What can hang from each mark:
H: A Y
Y: A E H L M V
V: A E
L: Y
W: E L Y
M: A H Y
A: E V
E: W Y

Each row was made from one small tree. The marks that hang from a mark follow it in brackets, in alphabetical order. Every link used is in the known rows. Write each row's tree.
In the rows, zero is written as 128.
Known rows:
E[W[L] Y[A[V]]]: [120 120 137 129 175 119 106 139 154 108 145 123 118 141 125 125  63 158
 155 106 102  99 131  80  97  93]
Y[A E[W] H L M V]: [ 65  73 191 106  53 161 174  81  86 140 156  62  81  84  61 154  90  91
 168 166 104  71 175 160 141 170]
V[A E[Y[M]]]: [155 163  85 160 108 155 127 147 153 160 129 135 141 175 152 146 146  79
 101 111 144 177 110 167 146 155]
Y[V]: [147 153 148 127 120 119 121 115  72 109 104 117 154 125 104 119 161 157
  99 131 131 166 156 117 137 158]
H[Y]: [181 149 114 129 155 128 147 138 122 127 116 129 172 129 129 113 151 145
 114  91 118 177 101  94 131 133]
Y[L V]: [100 130 166 136 123 127 127 101  64 125 139 134 164 101  87 144 148 155
 106 141 149 153 176 145 125 140]
H[A[V] Y[M]]: [129 105  93 137 134 151 141 122  95 144 144  84 171 138 145 151 137  91
 102 119 132 131  63  84 133 127]
W[E L]: [165 118 108 133 159 101 118 169 131 133 125 148 188 115 154 101 198 163
 110 140 154 137 120 154 122 142]
E[W]: [173 175 154 124 177 115 134 148 132 104 100 132 104 131 156  73 136 187
 113 100  85 150 134  92 140 119]
A[E[W[L] Y] V]: [123 114 131 149 188 115  99 149 161 125 121 151 142 154 159 132 119 150
 126 132 144 117 134  96  63  45]
E[W[L]]: [151 155 139 128 197 109 122 158 133 103 125 142 119 136 148  73 136 187
 122  93  94 130 127 103 126 120]
Y[A]: [165 148 135 113 117 124 140 136  96 122 102 106 132 110 133 104 125 156
 105 127 108 120 134 110 161 151]
L[Y[A[E[W]] H]]: [136 152 122  98  88 109 142 117 164 142  90  99 107 120 141 120 106 121
 115 128 115 105 140 100 155 117]
L[Y[A E H]]: [154 140 129 104  51 115 150 113 166 142  91  82 128 104 112 135 117 103
 122 140 112 124 129 115 179 157]
A[E[W[L] Y[M]]]: [147 108 133 168 161 103 146 144 186 140 129 167 128 173 152 101 150 144
 131 110 138 146 134 123  77  79]
W[L Y[V]]: [139 107 117 122 118 120  97 136 113 116 161 157 188 135  94 125 140 120
 124 114 140 126 115 137 112 177]
M[A H Y[L]]: [111 121 126 108 167 144 121 143 133  87 145 172  40 123 114 111  82 146
 194 115  98 123 109 146 138 112]
M[A Y[L]]: [138 106 129 134 156 141 133 137 132 119 147 181  78 124 108 117  91 129
 149 124 102 145 138 142 134 110]
Y[H[A[V]] L M]: [ 55 120 123 123  97 134 157  90  69 124 133  88 118  95 133 156 151 106
 131 151 147 103 102 136 141 142]
E[Y]: [176 157 132 156 134  95 134 125 161 110 102 150 148 147 132 122 149 162
 129 106 135 195 127 100 116 120]
A[E]: [178 145 129 146 146 108 136 149 131 139  86 147 150 133 166 101 185 159
  88 137 153 153 138 128 119 101]
L[Y[A E[W]]]: [173 132 152 121  90 124 146 130 188 153 110 105 128 123 126 114 100 120
 102 127  88 124 141 106 172 129]
A[V[E[Y]]]: [137 163 112 143 138 140 101 127 120 132 104 140 169 137 144 151 137 116
  96 130 137 141 127 118 120 110]
W[Y]: [189 147 126 120 112 119 126 141 143 118 120 159 160 130 139 106 151 130
 111 110 119 153  99 120 138 160]
E[Y[H L M[A] V]]: [ 81 105 154 130  81 128 160  82 109 114 142 126 104 124  70 162 110 115
 181 129 146 158 152 133 105 141]
Y[A[E] H]: [140 144 120  96 102 116 140 130 104 125  81  85 105  98 142 120 131 141
 131 149 138  91 135 121 143 136]

Which tree is each row?
[118 114 146 101 186 131 106 162 152  93 130 139  65 144 134 102  80 175
 194 113 131 104 122 116  95  87] -> M[A[E[W[L] Y[V]]] H]
[118 119 141 109 143 132 121 139 132  99 164 148 113 152 115  91 120 131
 155  93  94 107 104 124 114 161] -> E[W[L Y[M[H] V]]]
[125 148 113 123 136 121 100 117 112  78 121 146  81 151 102 118 133 139
 164 117 106 154 118 132 135 149] -> M[H Y[V]]
[115 115 130 156 128 125 117 101 105 121 150 168 127 133  83 145 132 121
 125 134 124 165 163 150 121 133] -> M[Y[L V]]
[134 127  98 131 113  96 122 134 167 134 123 106 158 120 126 130 150 121
 121 125 143 126 103 125 152 151] -> W[L[Y[E H[A]]]]
[ 89  73 148 109  59 155 142 105 105 146 173 139 139 121  95 149 113  81
 143 146 145  79 125 172 116 157] -> W[Y[A[E] L M[H] V]]
[114 140 123 148 121 150 143 124 149 143 144 166 126 141 128 136 125 109
 142 110 142 139 126 168 127 128] -> V[E[Y[L M[A H]]]]
[118 109 141 108   4 132 168  81 132 151 110  71 126 120  73 151 125  64
 123 151 113 124 146 130 171 185] -> L[Y[A E H M V]]
[139 121 131 114 124 139 121 139  90 139  97 103 143 111 149 130 122 134
  92 161 133  85 138 112 128  99] -> Y[A[E V]]
[129  96 135 153  93 128 140 124 136 153 148 136 170 134 122 164 170 112
 126 157 172 177 146 173 108 139] -> W[E[Y[L M V[A]]]]
[167 135 108 134 120  93 122 137 163 128 104 109 154 116 164 143 169 147
 141 151 169 158 112 126 123 135] -> W[E[Y[H[A]]]]
[ 86 119 101 109 143 168 107 124 107 119 138 153  70 110 109 156  70  84
 162 143 112  96 132 150 132 109] -> M[A[V[E]] Y[H L]]
[160 119 138 153 132 102 134 136 164 144 126 157 180 114 147 141 171 155
 126 147 167 174 142 150 107 111] -> W[E[Y[L]]]
[ 75 133 103 123 101 144 122 102  78 136 147  76 112 137 118 139 138  85
 128 130 137  89 126 148 144 186] -> Y[H[A] M V[E[W[L]]]]
[135  74 136 158 144 156 165 128 152 171 181  97 152 120 131 146 120  98
 128 120 124 127  91 124 132 122] -> H[A Y[E[W] L M]]
[ 47 139 127 115  89 176 139 100  69 146 156  94  97 125 100 163 124  73
 135 136 136 116 154 188 143 176] -> Y[H L M V[A E[W]]]
[127 118 126  95 122 129 140 140 140 111 152 125  97 132 126  91  99 118
 159  98  83  77 100 115 130 164] -> E[W[L Y[A H M]]]
[116 107 150  86 160 156 117 153 122 123 123 136  87 104 149 124  75 130
 148 146 121  78 127 113 106  77] -> M[A[E[W[Y[H L]]] V]]
[101 134 127 121 150 114 120 130 143 115 149 116 110 152 131 100 119 144
 129  99 104 111 110 108 137 136] -> E[W[L[Y[M[H[A]] V]]]]
[121 154 115 133  71 151 136 113 141 167 132 119 139 171 118 137 134  66
  75 115 114 160 142 145 165 160] -> L[Y[M V[A E[W]]]]
[110 126 126 158 145 144 104 110 120 139 164 175 118 141  94 145 110 104
 121 128 114 141 174 164 121 126] -> M[Y[L V[E[W]]]]
[ 93 150 123 120 133 110 128 112  93 118 124  92 123  80 140 146 141 153
 135 141 158 117 117 131 149 141] -> Y[H[A] L]
[134 175 126 123 166 152 101 142 102 128 104 129 141 128 161 119 129 132
  87 127 106 113 131 112 136 109] -> A[V[E[W]]]
[132 144 130  95  92 133 182 120  91 100  89 107  68 119 124  93 148 126
 154 118 103 139 107 119 156 168] -> Y[H M[A]]
[112 141 114 146 154 146 111 132 132 132 132 148 148 155 142 133 124 109
 112 115 117 118 123 121 106 106] -> A[V[E[W[L] Y[M]]]]
[ 87 127 134 142 110 105 112  85 116 115 141 101 140 113  95 184 116 139
 159 139 176 152 144 120 110 134] -> E[Y[H[A] L V]]
[157 123 133 161 185  96 120 155 190 132 123 165 134 160 158 106 136 167
 131 112 144 144 141 112  76  68] -> A[E[W[L] Y]]
[123 123 132 129 195 126 103 159 123 127 110 141 139 135 169 110 138 157
 101 139 130  96 133 105  89  61] -> A[E[W[L]] V]
[111 101 124 137 137 166 109 122 106 140 165 175  98 130  82 148  78  95
 138 137 119 130 168 169 131 130] -> M[A Y[L V[E]]]
[157 141 130 120 103 114 139 130 173 157 105 123 133 134 145 112 109 127
  86 125 113 119 145 105 150 103] -> L[Y[A[E[W]]]]
[117 167 114 105 161 124  96 142  93  86 104  89 113 116 171 119 140 167
 133 130 134 108  71 100 152 128] -> M[H[A[V]]]
[ 99 129 127 109 171 135  90 147 131 114 139 116 113 116 179 134 112 147
 143 138 145  73  80 120 119  93] -> M[H[A[E[W[Y[L]]] V]]]
[148  86 136 155 111 138 138 124 151 144 151 148 113 113  98 142 105 104
 136 151 105 123 148 160 143 129] -> M[Y[A E L]]
[147 120 139 171 142 101 137 130 166 148 117 170 161 135 144 138 157 152
 116 136 177 166 152 138  85  72] -> A[E[Y[L]]]
[116 115  80 114 121  98 102 143 150 145 125 108 186 111 156 145 167 117
 112 155 166 106 101 134 136 134] -> W[E L[Y[H[A[V]]]]]
